Each row comes from the steps of one path. Every step used is in the known rows, and no mark comes twice. Write the path behind each row, first mark first.
Known rows
X/D/N/K: 1.867, -0.623, 2.004, -0.053, -1.029, -0.866, 3.145, 0.029, 1.835, -1.833, 0.798, -0.686, -0.948, 2.002, -0.961, -0.354, 1.824, 2.138, 1.445, 1.532, 0.276, -2.473, -3.727
A/N/K: 2.398, -1.005, 0.954, 0.046, -2.108, -1.412, 0.200, 0.370, 1.044, 1.526, 0.419, -0.175, 0.712, 0.682, 0.224, 3.025, -0.273, 4.631, 2.222, 2.429, -2.427, -0.228, -1.647
U/D: -1.618, 0.206, 0.191, 0.799, -4.177, -0.837, -0.641, -0.856, -1.318, 1.367, 1.192, 0.407, 1.856, -1.557, -1.931, 0.055, 0.186, 0.353, -1.174, -0.638, 1.166, -0.572, -2.020
X/D: 0.764, -0.678, 2.034, -0.420, 1.129, -0.912, 2.017, -1.833, 1.639, -1.808, 0.480, -0.409, -0.728, -1.010, -2.054, -0.859, -0.033, -0.547, 1.974, 1.218, 2.323, -0.299, -1.688
D/N/K: 1.331, 0.094, 0.041, 0.532, -2.807, 0.167, 1.343, 2.338, 0.287, -0.019, 0.426, -0.304, -0.286, 3.877, 1.409, 0.429, 2.227, 3.343, -0.545, 0.475, -2.579, -2.527, -2.622
X/B/N/K/U: -0.756, -1.178, -1.340, 2.290, 0.595, -1.138, -0.022, -3.525, 1.147, 3.460, 4.194, -0.393, 3.712, 0.686, 2.043, 0.694, 0.932, -2.257, -0.308, 0.075, -2.452, 1.848, -0.113
A/N/B/X: 1.534, 0.546, 4.828, -2.028, -1.979, 0.935, 1.111, 4.524, 2.132, -1.479, -1.327, 0.125, -0.017, -0.739, -1.300, 0.430, 0.778, 1.959, 2.426, -0.165, -1.295, 0.973, -1.371
B/U: 1.750, -0.042, 1.332, -1.264, -2.796, -2.685, 0.564, 1.725, -0.849, -0.857, -3.095, -2.868, 0.886, 0.816, -1.639, 0.486, 0.000, -0.978, 1.907, 1.114, 0.599, -0.931, -0.743
N/K: 1.699, 0.472, -2.290, 3.294, -2.209, -0.034, -0.409, -0.319, 0.302, 1.830, 1.382, -0.218, -0.944, 2.170, 1.486, 0.604, -0.104, 2.265, 0.000, 0.062, -1.989, -2.437, -0.782
A/N/B/U: 3.121, 0.282, 4.016, -3.368, -2.795, -0.625, 0.686, 2.188, 0.077, -1.628, -3.728, -2.576, 1.037, -0.082, -2.266, 1.132, 0.234, 0.757, 3.239, 0.988, -0.278, 0.212, -1.298
A/N/K/U: 2.839, -1.245, 0.933, -1.523, -2.266, -2.865, 0.244, -1.613, 0.718, 1.899, 1.055, -0.191, 2.196, 0.254, -0.537, 4.691, -0.984, 3.555, 2.506, 2.812, -1.733, 1.122, -1.423
B/N: -0.728, -0.490, 0.023, 1.021, 2.487, 1.845, -1.168, -3.613, -0.208, -0.385, 1.643, 2.494, -0.113, -0.699, 0.972, -1.475, 0.806, -2.041, -1.468, 0.487, -0.590, 1.215, 1.051
X/K/U/D/N/B: 2.077, 1.458, 1.265, -1.778, -4.158, -3.158, 0.966, -0.566, -0.918, -0.418, -1.630, 0.642, 4.015, -3.201, -4.041, 0.851, 1.988, -4.292, 0.247, -2.657, 2.338, 2.294, -3.072
U/D/N/B: -0.930, 1.246, 1.947, -0.950, -5.527, 1.401, 0.510, 1.734, -1.320, -0.705, -0.224, -0.192, 1.421, 0.492, -2.014, -1.299, 2.459, 0.508, -1.788, -2.021, 0.601, -1.929, -3.441
U/D/N/K: -0.556, 0.201, 0.118, 1.127, -6.447, -0.602, 0.413, 0.985, -1.093, 1.362, 1.504, 0.201, 1.658, 1.429, -0.825, 0.507, 1.998, 3.061, -1.702, -0.365, -0.909, -2.648, -4.143
N/B/X/D: 1.057, 2.069, 3.928, 0.476, -1.222, 2.304, 2.040, 3.753, 2.816, -3.192, -0.481, -0.049, -2.419, -0.198, -1.761, -3.216, 1.362, -1.487, 1.433, -2.342, 1.093, -1.288, -1.431
K/N: 0.764, 1.965, 1.004, 0.873, 1.710, 2.935, 0.681, 0.353, -0.282, -1.335, -0.283, 1.540, -2.205, 1.283, 0.905, 0.486, -0.307, 1.280, 0.003, -0.608, -1.665, -0.195, 0.059
K/X: -3.414, -2.626, -2.081, 1.897, -0.960, -1.434, -0.760, -0.259, 2.139, 0.762, 1.199, -2.101, 0.758, 0.296, -0.200, -1.861, -0.594, -1.157, 0.642, 0.980, 2.920, 0.886, -0.228
B/N/K/X/D: -1.263, -2.149, -2.130, 4.624, 0.746, 0.348, -0.986, -5.030, 2.189, 0.673, 3.791, 0.774, -0.780, 0.754, 0.865, -2.585, 0.319, -1.239, -0.118, 1.815, 0.849, -0.302, -0.566
X/B/U/D: -1.095, -0.813, 1.269, 0.009, -4.920, -3.973, 1.164, 2.046, -0.148, 2.364, -0.212, -4.235, 5.103, -0.267, -1.686, 0.581, 1.002, -1.818, 1.487, -0.162, -0.167, 0.351, -2.502
U/D/N: -1.609, -0.065, 1.618, -0.931, -5.127, -0.546, 0.663, 1.238, -1.288, 0.224, 0.604, 0.352, 2.235, 0.050, -1.842, 0.116, 1.971, 1.582, -1.678, -0.419, 0.413, -1.084, -3.614
D/N/B/U: 2.028, 1.363, 3.097, -2.976, -3.534, 1.061, 1.791, 4.224, -0.643, -3.214, -3.716, -2.686, 0.065, 3.093, -1.112, -1.374, 2.764, -0.441, 0.447, -1.014, -0.314, -2.224, -2.155
D/N/B/X/K/U: 1.843, 1.837, 3.928, -2.385, -2.870, 0.067, 2.617, 5.343, 1.354, -2.912, -1.905, 0.520, 0.885, 0.522, -1.597, -0.957, 3.438, -1.791, 0.354, -2.497, -0.154, 0.618, -2.695

Write each row's path
-0.702, -2.111, -0.630, 1.389, -4.838, -2.819, 1.675, 3.689, 1.875, 1.184, 0.378, -4.259, 2.298, 4.410, 0.880, -0.292, 2.278, 1.531, 1.102, 1.352, -1.118, -1.725, -3.389	D/N/K/X/B/U
1.316, 0.133, 1.476, -0.377, -7.921, -3.185, 0.895, 2.559, -1.668, 0.262, -1.809, -2.725, 2.164, 2.004, -2.293, 0.899, 1.582, 1.590, 0.538, 0.828, -0.153, -3.020, -3.988	B/U/D/N/K
0.436, -0.160, 2.633, -2.035, -6.847, -3.150, 1.090, 2.722, -1.839, -0.650, -2.487, -2.522, 2.615, 0.845, -3.093, 0.567, 1.644, 0.359, 0.540, 0.865, 0.851, -1.737, -3.601	B/U/D/N
2.430, 0.356, 4.457, -2.714, -1.641, -0.106, 3.510, 1.536, 1.133, -4.394, -2.458, -2.586, -0.652, 1.452, -3.001, -1.827, 2.265, -1.007, 2.300, 0.457, 2.027, -2.119, -3.438	X/D/N/B/U
0.959, -0.289, -1.842, 1.994, 0.660, 0.441, -1.445, -5.902, -0.344, 1.463, 3.427, 2.335, 0.609, 0.740, 1.307, 0.721, 0.079, -1.286, -1.297, 0.938, -1.455, 0.585, 0.634	B/N/K/U
2.141, -0.816, 2.049, -1.303, -1.123, -1.914, 3.141, -1.622, 1.595, -1.524, 1.371, -0.646, 0.225, 1.640, -1.611, 0.847, 1.176, 1.206, 1.620, 1.947, 0.919, -1.350, -3.470	X/D/N/K/U
1.881, 3.004, 2.612, 1.252, -2.160, 1.292, 1.101, 5.543, 1.974, -2.233, -2.177, 0.808, -1.015, -1.495, -1.509, -2.852, 2.173, -3.069, 0.934, -4.067, 0.162, 0.194, -1.068	N/B/X/K
-0.129, 0.582, 1.499, -3.155, -4.586, -0.996, 0.477, -1.814, -1.567, 0.027, 0.860, -0.237, 3.379, -0.231, -2.754, 1.608, 0.869, -1.228, -1.178, -0.929, 1.633, 0.442, -2.430	K/U/D/N/B
-0.863, -1.664, -1.348, 1.707, -3.400, -0.744, 0.712, 2.136, 1.613, 0.489, 1.217, -1.644, 0.272, 4.000, 1.320, -0.695, 1.855, 2.631, -0.205, 1.113, -0.662, -1.974, -2.605	D/N/K/X
-0.110, 1.868, 3.359, -0.116, -6.497, -0.006, 1.476, 4.796, -0.032, -1.106, -1.019, 0.937, 1.688, -1.229, -2.933, -1.713, 3.555, -0.657, -0.971, -3.140, 0.603, -0.779, -4.454	U/D/N/B/X/K
2.023, 3.686, 2.187, 0.418, -2.944, 3.312, 0.483, 1.642, -1.697, -2.432, -2.715, -0.793, -1.753, 1.514, -1.406, -0.818, 0.327, -0.464, 0.327, -2.343, -0.397, -2.121, -1.210	K/N/B/U/D
0.416, 0.092, 1.475, -0.656, -6.260, -3.250, 0.078, 1.023, -1.876, 0.252, -2.153, -2.527, 2.296, -0.534, -3.214, 0.539, 0.163, -0.663, 0.920, 0.550, 1.446, -1.437, -2.386	B/U/D
-0.677, -0.457, 1.240, -3.091, -4.161, -2.609, 0.651, -2.237, -1.455, 0.771, 1.521, 0.309, 4.089, -0.559, -2.581, 2.671, 0.525, -0.364, -1.003, 0.387, 1.435, 1.098, -2.551	K/U/D/N
0.319, -2.762, -0.310, 1.233, -2.723, -2.435, -0.213, 0.204, 2.332, 2.105, 1.191, -1.570, 1.161, 0.829, 0.102, 1.890, -0.684, 3.883, 2.621, 2.973, -0.623, 0.353, -1.843	A/N/K/X
1.644, 0.499, 0.099, -0.636, -3.172, -4.906, 0.335, -2.275, -0.855, 1.061, -0.579, 1.125, 4.403, -4.602, -3.891, 1.944, 0.529, -4.199, 0.708, -1.561, 2.627, 3.164, -2.188	X/K/U/D
-2.282, -1.195, -0.911, 2.139, -6.969, -1.369, 0.014, 0.876, 0.040, 1.791, 2.138, -0.892, 1.952, 1.619, -0.867, -0.477, 1.705, 2.438, -1.450, 0.106, 0.577, -2.232, -4.253	U/D/N/K/X
0.583, 0.732, 3.721, -0.748, -4.593, -4.059, 2.313, 4.818, 1.724, -0.480, -0.157, 2.441, 2.980, -2.863, -3.105, 0.833, 2.428, -1.758, 0.731, -1.633, 0.641, 2.561, -3.522	B/X/K/U/D/N
-0.049, -0.362, 5.497, -0.828, -1.278, -0.913, 3.929, 5.513, 3.669, -3.020, 0.642, 1.180, -1.085, 0.198, -1.631, -1.210, 2.367, 1.261, 1.676, 0.605, 0.391, -0.340, -3.358	B/X/D/N
0.551, -0.032, -1.825, 3.604, 0.741, 1.785, -1.519, -3.806, 0.035, 1.056, 2.774, 2.367, -0.876, 1.149, 2.164, -1.012, 0.774, -0.230, -1.462, 0.600, -2.177, -0.645, 0.427	B/N/K
-0.004, -0.107, 4.335, 0.568, -0.489, -1.065, 2.854, 3.861, 3.741, -2.137, 1.039, 1.238, -1.288, -1.072, -1.820, -1.258, 0.852, 0.282, 2.099, 0.337, 0.989, 0.012, -2.142	B/X/D
0.428, 1.592, 3.865, -1.594, -2.635, 2.588, 2.180, 6.543, 1.372, -3.067, -1.262, 0.100, -1.031, 2.402, -0.081, -2.115, 3.371, 0.685, -0.435, -2.038, -1.241, -1.453, -2.206	D/N/B/X
4.418, 3.540, 1.745, 0.792, -0.997, 0.367, 1.283, 2.445, -0.450, -2.823, -4.836, 0.041, -0.806, -1.215, -2.053, -0.956, 1.450, -3.642, 1.899, -3.143, 0.112, 0.429, -1.257	X/K/N/B/U
-1.614, -2.123, -1.277, 1.953, -3.389, -1.434, 1.301, 2.852, 2.358, 1.669, 2.018, -2.722, 1.883, 4.069, 1.773, -0.629, 2.263, 2.021, 0.088, 0.809, -1.431, -1.258, -3.091	D/N/K/X/B
-4.352, -3.479, -0.119, 0.899, -5.418, -4.571, 1.068, 2.795, 1.966, 2.040, 0.670, -5.500, 5.075, 1.090, -1.406, -1.228, 1.370, -1.796, 1.481, 1.068, 2.276, 0.836, -3.264	K/X/B/U/D/N
-2.838, -3.287, -0.498, 1.650, -0.077, -2.222, 0.786, -1.630, 3.454, -0.669, 1.616, -2.387, 0.181, -0.553, -1.814, -2.521, -0.586, -1.648, 2.164, 1.981, 4.830, 0.577, -1.583	K/X/D
1.547, 1.985, 3.869, -1.123, -2.772, 1.239, 2.550, 6.960, 1.635, -3.163, -2.339, 0.521, -0.312, 0.870, -1.016, -2.214, 4.067, -0.918, 0.113, -2.907, -0.877, -0.451, -2.851	D/N/B/X/K
-2.170, -1.258, 0.066, 1.307, 2.000, 0.131, 0.176, -1.611, 1.130, 1.982, 2.786, -0.261, 3.155, -0.423, 1.640, -1.003, 1.451, -2.798, -0.418, -0.290, -1.829, 2.452, 0.221	X/B/N
-1.090, -0.910, -1.335, 3.404, 0.642, 0.020, -0.058, -1.855, 1.389, 3.136, 3.638, -0.385, 2.550, 0.973, 2.596, -0.638, 1.538, -1.437, -0.394, -0.158, -3.145, 0.868, -0.267	X/B/N/K
2.942, 0.775, 4.865, -2.865, -2.239, -1.534, 1.476, 3.417, 2.043, -1.343, -1.972, 0.642, 1.867, -2.539, -2.789, 1.685, 0.934, -0.546, 3.169, -0.666, -0.130, 2.962, -1.786	A/N/B/X/K/U
-2.171, -2.358, 0.978, 0.250, -1.117, -0.447, 1.732, 0.313, 3.403, -2.362, 0.522, -3.053, -0.155, 1.057, -1.875, -3.608, 1.182, -1.561, 1.682, 0.875, 4.354, -0.465, -2.676	K/X/D/N/B
3.476, 3.612, 1.023, 1.476, 0.448, 1.757, 1.009, 1.648, 0.025, -2.314, -3.310, 1.530, -1.217, -1.616, -1.233, -1.210, 1.457, -3.165, 0.946, -3.784, -0.225, 0.937, -0.934	X/K/N/B
1.638, 3.612, 1.233, 0.799, 0.998, 5.423, 0.421, 1.010, -0.416, -2.539, -1.344, 0.726, -3.262, 1.800, 0.624, -1.256, 0.187, -0.097, -0.281, -2.683, -1.428, -1.299, 0.287	K/N/B
-0.424, -3.047, 0.403, 1.244, -6.307, -4.844, 0.253, 1.249, 1.899, 3.432, 1.008, -3.948, 4.201, 0.573, -1.269, 2.263, -0.151, 2.932, 3.355, 2.958, -0.437, 0.310, -3.522	A/N/K/X/B/U/D
-0.544, -3.142, -0.381, 1.545, -2.630, -3.059, 0.271, 0.837, 3.044, 3.162, 1.946, -2.646, 2.834, 0.902, 0.587, 1.927, -0.176, 3.214, 3.010, 2.677, -1.335, 1.092, -2.154	A/N/K/X/B
